Known rows, with every step that occurs:
c, w: [-10   4 -16   2   2 -18  -2  17   6  -2  -1  -1  22   7  -9  13  -8   0
  -6   6  -1  -2   5   5  -8  -1   3 -10   9 -13  -2 -29   3  -4  -1   3
  -1   9   2  -5  -7  -9   2   7   6  12   3 -21  10   1  -3  -5   0 -10
   2]
c, w, v: [ -7  14 -15  -1   2 -19  -5  15   7  -2  -2  -3  24   5  -7  16   2  -7
 -14  10   1   5   8  -1 -12   2   0  -7   2 -19   0 -27   2   3  -4   3
   6   7  10  -5  -3  -8   3   6  12  16   3 -28  13  -3  -5  -1  -1  -3
   9]
b, m, v, j: [ -6  -1  -9  20   8 -26  -4  15  16 -16   8  -5  25   1 -18  11  -5  -8
  -9   6  -7 -11   6 -20 -11  -1  14 -11  15  -4  -9 -25  -2  -9 -15   1
   7   1   8 -11   6  -2  -9  -2   8   3  15 -16  -3 -22  -6   1  -3   2
   5]
m, v, j: [ -4  -2 -19  13   6 -20  -6   8  15 -10   4   2  28  -5 -20  12   2  -3
  -6  10   8  -6   5 -12 -12   3   8  -6  14  -6  -6 -27  -2 -13 -13  -1
   5   3   7  -8  11   1 -10  16   5   7  16 -14  -6 -17   0  -1  -5   3
   0]
w, v, j: [ -7  12 -20   8   9 -20 -13   5  10  -6  -2  -3  26   5  -8   8  -2  -8
 -19  11   3   7   3 -15 -15   2   9  -4   8 -13  -1 -26   0 -10 -12   3
   9  -1  17 -11  13  -5  -8  13  12   8  14 -18   3 -13  -6  -2  -4   6
  10]
b, y, c: [  2   3  -7  17  11 -18  -3   8  18 -11  -4   4  29  -5 -17  10  -2  16
  -5  20   4  -4   7  -4  -1  -1  13 -12  16  -8   3 -19   2 -17  -6  -3
   5   9   4  -3 -14  -6   1  -5  -2   9  -3   1   1 -20   8 -12  -6  -8
  -7]
f, m, c: [ -2  -1  -4  14   6 -26  -2   6  17  -8  -1   8  23   3 -17   0 -12   3
 -14  -3  -3  -7   5  -1  -9   4  18   2  12 -10  -1 -27  -1 -15  -1  -1
 -12  -2  -6  -8 -11  -6  -1  -5   0  15  -2 -10  14 -11   8 -10  -1 -14
   5]
v, m, c, y, b, w, x: [ -3  -3   4   7   3 -21  -7  -3  27  -5  -4  -6  11  -3  -9  -8 -10   8
  -6   1 -12  -7   0 -15  -1   0  10  -5  16 -10   1 -12  -5  -7 -11 -13
   1 -17  10  -5  -4  -1  -1 -20   3   0 -11 -15  -8  -7  13 -16   7 -16
   9]
e, b, m, v, j: [-15  -3 -10  15  -1 -17  -2  18  13 -10  11  -2  33  -7 -15  13  -3  -7
 -10  15  -8  -5   4 -22  -9   3  14 -14   7  -3  -5 -28   8  -6 -16  -5
  -2  -3   1  -4   5   5 -10 -10  13  -8  15 -15  -5 -10  -8   1   4   2
   9]
c, w, v, m, b, y: [ -7  18  -6  -1  12 -18 -12  13  13  -2  -8  -4  16   5   2   4   5  -5
  -8  22  -3   7   2  -9 -10   3   2 -12   5 -15   4 -18  -6   1  -4   1
   5   7  15  -4 -12  -8   4 -20  11  11   0 -21   2  -2   6  -4   6  -2
  20]
v, m, c: [  0  -7  -7  10   6 -15 -14  11  14  -9  -5  -1  21   7 -15  -5  -6   4
   0   2  -1 -12   1 -10  -6   2  15  -5  17  -4   0 -24  -8  -9  -1  -2
  -5 -11   0  -5  -7  -3  -4  -4   5   8 -15 -14   1  -6  14 -12  -1 -11
   6]
f, m, b: [ -7   7  -5  16   7 -20  -2   6  14  -6   0   3  20   5  -5   9 -12   3
 -22   9 -10   2   4   5 -12   1  15  -2   6  -4  -3 -25   2 -19  -2   1
  -9   3   1  -8  -2 -10  -3 -16   1   4   9  -5   4  -6  -2  -9   2 -13
  14]
b, y, c, w: [ -5   0  -7   7  14 -24  -1  11  16  -5  -4   5  28  -2 -15  11   0  10
  -3  19   3  -1   5  -1  -4  -2  10 -13  11 -14   3 -20   5 -10  -4  -2
   3  13   1  -2 -20  -8   7  -3  -3  12   0  -6   6 -14   9  -7  -1 -13
  -6]
b, y: [  2  13 -15  22   8 -11 -10  10  15 -12   0   2  20   0 -11   8  -5  10
  -2  15   3   1   7   0  -5  -1  13 -10  16  -5   4 -15  -4 -10  -8   1
   3   6   5  -2 -11  -1   1  -7   2   5   5  -2   3  -8   3 -15  -7  -1
   1]
j, v, m, c: [  5  -3  -9   0   5 -10 -19  19  15  -6  -4  -2  29   0 -10  -6   2  -5
  -8  -1   3 -12  -2 -15  -3  -3   6  -6  17 -14   1 -21  -9 -15   9  -2
  -7  -1   0  -9   5   1   3  -6   6  11 -15 -17   3  -5  16  -2   7  -6
  13]
f, j, v: [  2   6 -21  11  -2  -4 -16  22  15  -5   6 -13  36   1 -13   6  -6   5
 -22   4   2 -16   1 -14  -5  -8   0  -9  15 -11   2 -18   2 -16  10  10
   5   0  -2 -13   9  -5  -4   4   3   2  12 -11  -7  -6   1  -6   8   3
   5]
c, y: [  5  13 -16  10   8 -17  -6   2  13  -6  -4  -4  17   7 -15  13  -8   7
 -11  11   2  -2   4   1  -4   0  11  -5  12  -8   4 -14  -6 -13  -8   3
   3   3   7  -8   1  -5  -4  -4   3  14   7  -6  -6  -5   0 -14  -4  -1
   5]
j, v, m, b, y, c, w, x: [ -3  -2  -3   8  13 -22  -7  14  23  -4  -7   1  27   4   6   0   7  -2
  -9  14   0   0  -4 -12   1  -9  -1 -19  15 -22  -1 -14   0 -18   6  -6
  -1  11  11  -3   0  -6  13 -20  -4   3  -7 -12   0  -6  17   3  13 -15
  17]
c, y, v, m: [  5  14  -8   3   7 -11 -15   8  20  -5  -1  -8  13  11 -13   6   5  17
  -6  12   3  -3  -3 -11   1   1  10  -6  19  -5  -2 -14 -10  -7  -7   1
   0   6   5  -4  -9  -5 -13  -9  -4  22   6  -5  -6  -6  14  -8  -4  -1
   7]
w, v, m, b, y, c: [  1  13   1  10  15 -20 -12   6  18  -7 -10  -4  26   0  -5   2   9   7
 -14  26  -2   2   3 -15  -8  -1  12 -11   8  -8   5 -17  -7 -10  -6  -4
  11  -3  15  -3  -2  -7  -2 -23   9   8  -7  -9  -6 -16  12  -3   5  -1
  19]
y, v, m, b, w: [ -9   9  -3   4   5  -3 -18  14  21  -4   2  -6  18   2 -11   8  -2  18
 -12  11 -11  -2   2  -4  -4   1   7 -11  12   5  -5 -18  -4 -10   1   0
  -3   3  -3 -11 -13  -6 -12 -19   1   6  -2 -12  -4  -2   4  -1  -7 -11
  15]
b, m, c: [  0  -1  -3  19   8 -23  -8  16  15 -15   2  -3  24   3 -20   4 -15  -4
  -7  -3  -9 -11   9  -8  -5  -2  23 -10  12  -6  -1 -23  -2  -8  -4   4
   0 -10  -8 -14 -15  -5  -1 -19   7   5  -7 -18   9 -10   0  -5  -7  -9
   4]
f, m: [ -6   3  -9  17   1 -21  -3   7  13  -7   2   0  20   7 -10   8  -8   7
 -20   4  -6  -3   4   1 -11   4  10   2  12  -8  -5 -26   0 -16  -5   1
 -11   7   3  -3  -2  -6  -5   3   0  12  12  -8   9 -11   3 -12  -2  -8
   7]
v, m: [ -1  -1 -11  13   3 -12 -16  12   8 -10  -4  -7  22  10  -9   0  -4   7
  -8   7  -7  -8  -2  -8  -6   1   5  -5  16  -1  -3 -24  -5 -10  -2  -1
  -2  -2  10   1   2  -3  -8   2   4   7  -1 -12  -2  -6   9 -13   3  -2
  11]
f, m, b, y, v, j: [-12  12  -4  16  19 -19  -8   7  24  -7   2   5  16   1  -3  -1  -2  10
 -11  19   0  11  -2  -9 -10   4  20  -7  14  -1  -3 -17   0 -21 -10   1
  -5  15   1 -10 -13  -4  -7 -19 -10  10  23   3   4 -16   3  -4  -2 -13
  10]
b, m, c, w: [ -7  -2  -2   7  10 -29  -2  20  15 -10   0  -2  23   5 -17   4 -17  -9
  -3  -4 -10 -12   7  -7  -7  -2  18 -13  10 -15  -3 -25   1  -2  -3   4
  -2  -3  -8 -14 -22 -10   5 -19   9   6  -7 -25  14  -7  -3  -1  -3 -16
   6]
b, m, v: [  0   4  -8  21   3 -23  -4  17  15 -17   8  -5  25   1 -19  15  -1  -2
 -10   4  -7 -14  11  -9  -7  -1  16 -11  14  -8  -5 -24  -6  -6  -8   1
   5  -1   4  -8   0  -3  -5 -11  11   5   4 -18  -2 -16  -6  -2  -4   3
   7]
j, v, m: [  4   2 -16   7   1  -6 -21  20  10  -6  -3  -6  27   6  -4  -3   4  -3
 -14   5   0  -9  -2 -12  -3  -6  -1  -7  17 -14  -4 -22  -6 -14   6  -1
  -4   7  10  -6  11   0   2   4   8  10  -4 -13  -3  -4  12  -4   7  -1
  15]

Rows:
[-10  -4 -11  16   4 -26  -2   5  17 -10   5   4  23   0 -13   8   1  -2
 -18   7   3  -5   3 -12 -16   6   8   1  15  -8 -10 -29  -1 -18 -15  -4
  -4  10   8  -6   6   0  -9  11   1  11  25 -11   3 -23   4  -3   0  -2
   3] => f, m, v, j
[  0   8  -7  15  17 -16  -3   7  19  -8  -4   5  28  -5 -10  11  -5  15
  -9  23   2   4   8   2  -4  -4  18 -15   9  -1   6 -15   2 -21  -1  -4
   5   2  -1  -8 -10  -9   2 -22  -2  -1  -4   5  -4 -13   3  -7  -3 -14
   5] => m, b, y, c
[-13   6 -12   3  20 -29  -5   8  17  -4  -7   1  27  -4 -10   6   5   0
  -9  21   6   6   3 -16  -9   0   7 -13  10 -21   2 -22   6  -9 -12  -2
  10  14  13  -4 -12 -10   4  -1   2  11  10 -14   6 -23   5   1  -1  -6
  -1] => b, y, c, w, v, j
[  0   8  -9  12   5  -3 -22  21  20  -5  -1 -13  30   0  -4  -3  -1   7
 -10  14   0 -10  -3 -20  -4  -6   2 -15  17  -5   6  -9  -6 -20   7   7
   6  -1   6 -10   1  -5   0 -20   1  -4  10  -1 -19  -8  12  -7  14   1
  16] => f, j, v, m, b, y
[  1   4  -5  -1   1  -9 -22  15  24  -1  -2 -18  32  -7 -12 -12  -1   4
 -12   6   0 -20  -8 -26  -1  -3   7  -8  18 -12   7 -11  -6 -14   6  -2
   6 -15   4 -10   6  -1  -4 -14   5   9   4  -9 -23 -15  16  -8  25   0
   9] => f, j, v, m, c, y, b
[  0   7  -5  17  12 -12 -17  11  15  -9  -5  -2  17   4  -3   0  -5   9
  -3  18  -6   1   1  -7  -5   1  10 -12  15   4   4 -13  -8 -15  -4  -1
   1  -1   9  -1  -8  -2  -3 -25   2  -1  -1   0  -9  -5   9 -13   2  -7
  16] => v, m, b, y
[ -3  16  -4  -3   9  -7 -13   6  24   0  -4 -11   9   3 -11  10  -2  19
 -10  14  -5  -4   1  -9  -1   1   9 -11  12   0  -2  -7  -9  -9  -6  -1
   2   4   2 -12 -13  -6 -12 -29  -2  12   2  -6 -11  -3   9  -6  -6  -8
  15] => c, y, v, m, b, w
[ -8  20  -9   4   5  -9 -10   3  16  -2  -1  -5  22  -7  -6  18  -9   5
 -25  10 -10   2  15   2 -11   1  11  -8  -1  -5   2 -16   1  -8  -3   3
   6  -4   5 -16   3  -9  -1 -22  18  -3  -2 -19  -1  -2 -13  -4  -9  -6
  19] => m, b, w, v
[ -8  -5 -11  -1   7 -27   5  12  12  -2  -4   1  36   2 -15  13  -6   6
 -11  10  -1  -7   5   3  -6  -2   8 -10   9 -17  -1 -31   9 -12   0  -2
   1   7   0  -4 -11 -12   4  10   1  14  -2 -18   7 -11   3   0   1 -17
  -5] => y, c, w
[ -4   4   0  16   3 -20 -10  15  14 -12   4  -4  31  -7 -21  -4 -11  -1
  -9   1 -14  -7   3  -8  -4   0  25  -9  13  -5   3 -25   2 -10  -6  -7
   2 -17  -2  -7 -11  -1  -3 -23  12   0  -7 -15  -1 -14  -6  -2  11 -11
   2] => y, b, m, c
[ -6   0  -3  -3   1  -6 -18  14  29   2  -2 -20  28 -11 -16  -8  -4   8
 -18   1  -6 -23  -3 -25  -1  -2   5  -8  15 -12   5  -9  -4 -12   4  -3
   7 -12   3 -15   3  -3  -3 -19   8   2   2 -14 -22 -11  12  -8  19  -7
  10] => f, j, v, m, c, y, b, w
[ -2  -6 -10  -8   5 -13 -15  22  14  -1  -6  -3  29   3  -6  -7   3  -9
  -6  -2   6 -11  -3 -12  -2  -2   2  -9  12 -20  -1 -25  -5 -10   9  -2
  -8   3   1 -12  -3  -3   6  -5   5  15 -14 -25   4   0  17   1   8 -11
  14] => j, v, m, c, w
[ -6   3 -10  12   1 -10   0  12  14  -6   1   4  39 -13 -15  13   1  14
  -9  25   1   3   3  -6  -1   2  14 -14  10  -4   6 -23  12 -11  -7 -11
  -4   3  -2   4  -9   1  -2 -13   3  -1  -2  -2  -2  -8   5  -8   3  -7
   0] => e, b, y, c
[  0  10  -9  -3  18 -20  -9   7  25  -5  -2   0  20   0 -21   0  -4   5
  -2   5  13  -1   1 -13  -3   2  22  -6  17  -6   1 -16  -4 -14  -8   2
   2  -2  -6 -17 -18  -4  -9  -5  -7  20   4  -9   2 -10   6  -4  -9  -8
  -3] => m, c, y, v, j
[-15  13 -11   4  11 -13 -13   0  15  -3  -5  -5  20  -6  -5  14 -12  -2
 -25  10  -8   5  12  -6 -16   2  10 -10   0  -4  -1 -16   4 -13  -8   1
   9  -2  10 -18   4  -8  -6 -14  15  -8   8 -17  -4  -7 -14  -1  -9  -7
  17] => m, b, w, v, j
[ -4  12  -2   8   7 -14  -7   1  31  -4  -1  -7   5   6  -4   9  -5  21
 -12  12  -7   1   2  -9   1  -4   6 -10  18  -5  -3  -5  -7 -10  -7  -3
   0   3   6  -9  -6  -7  -8 -28  -6   7   1  -9  -8   0  11  -7  -8 -12
  16] => c, y, v, m, b, w, x
[  0   0  -2  13  16 -16 -12   8  17  -8 -11   0  24   0  -6  -1  -1  13
  -7  22  -4  -3  -1 -10  -3  -1  12 -15  14  -1   3 -16  -3 -18  -3  -5
   2   0   5  -1  -9  -6  -3 -21  -2   1  -5   1 -11 -13  13  -7   5 -11
  11] => v, m, b, y, c
[-15  12 -14   3  -8  -1  -6  11  10   0   7  -5  31 -13 -10  19  -5   5
 -26  15 -10   4  12  -5 -10   6   3  -8  -3  -7   3 -22  11   1  -9  -3
  -2  -2   3  -4   4   2  -5 -12  22  -6  -1 -22   0   2 -11  -5  -6  -1
  16] => e, b, w, v
[ -7   3  -1  19  15 -28   5   6  23  -6  -6  10  22   0  -3  12  -7   9
  -3  22  -1   7   5   1  -4  -7  11 -18   9 -15   2 -15   7 -17  -1  -6
   3   6   5  -4 -10  -9  11 -19  -9  -1  -3  -5   4  -6   2  -4   3 -22
   4] => m, b, y, c, w, x
[ -4   2   0  11  12 -21 -11  15  30 -10   1   8  15   8  -7  -5   3  11
  11  13   6   3   1 -14   3  -3  10 -14  22 -14   2 -15  -6  -5  -6  -2
  -4   6   0   1 -31  -1   3 -16 -11  15  -8 -12  13  -3  22  -4   0 -13
   0] => b, y, v, m, c, w, x
[ -5  24  -8  -1   2 -12 -10  -2  17   0  -3 -12  16 -13 -13  10  -1   9
 -25  13  -8   2   9  -6  -6   2   9  -2   5  -9   4 -12  -1  -3 -13  -7
  12  -4  18  -8   7  -1  -4 -17  18   6   3 -16 -11 -13  -5 -11   4   0
  10] => c, y, b, w, v
[  0  18  -6  13   6 -21  -6   8  15 -10   2 -12  16  -2 -13   3  -9   4
 -12  10 -12  -3   2  -9  -2  -1  18  -8  12  -6   1 -14  -1  -8 -12  -6
   9  -4  12  -5  -1  -3  -6 -24   8   6   8  -7 -12 -14  -4 -12  10  -2
   8] => c, y, b, m
[  1  12 -10  10   3 -14 -17   8   9  -6  -3  -8  23   9  -5   6   4  -1
 -17  12  -5   1   4 -13 -10   1   1  -4  10 -11   0 -23  -7  -3  -7   0
   6  -1  18   0   6  -5  -8  -1  14  10  -2 -20  -1  -8   6  -8  -1   6
  16] => w, v, m
[-15  10   3  -2   9 -27  -7  -7  27  -2  -4  -5  15 -11 -13  -5  -7  -3
 -26   3  -5   0   3 -17 -12  10  20   5   8 -12   1 -17   2 -11 -16 -10
   0  -4  11 -15  -3  -4  -7 -18  11  10  12 -15   0 -23   1  -8   6 -11
   9] => f, m, c, y, b, w, v, j
[ -4   7  -5  21  -3 -17  -6  15  15 -14  10  -5  30 -10 -18   6   0   2
 -11  10 -11  -9   7 -11  -6   0  15 -11  14  -1  -1 -27   1  -4 -10  -8
   7  -8   9  -2   0   4  -5 -11  14   3   4 -15  -9 -18  -7   1  12   1
   4] => y, b, m, v
[ -4   6   0   4  11 -14 -16  21  26  -7  -2   4  16   3 -15  -3   8  11
  12  14   9  -1   1 -12   1   2  11 -13  20 -10   4 -19  -9  -2  -3   1
  -3   8  -5  -3 -34  -2  -1 -17  -6  19  -7 -13   6  -5  21  -4  -3 -11
   0] => b, y, v, m, c, w
[ -9   8 -11   9   5  -6  -8   6  14  -3  -1  -4  20  -5 -12  18 -18   9
 -18   7 -12  -3  13   8  -9  -1  11 -11   3   3  -1 -18   3 -14   0   1
   0  -1  -2 -15  -1  -8   0 -17   8  -7   0 -10  -3   1 -11  -8  -8 -14
  14] => m, b, w
[ -1  17  -3  -4   6 -16  -9  -2  23  -1  -3  -6  19 -15 -20   6  -4   6
 -17   7  -3  -1   9  -7  -5   3  19  -4   5 -10   9 -13  -3  -3  -9  -8
   6 -16   5 -15  -4  -4   0 -24  17   8 -10 -20  -6 -10  -1  -8   3  -8
   6] => m, c, y, b, w, v
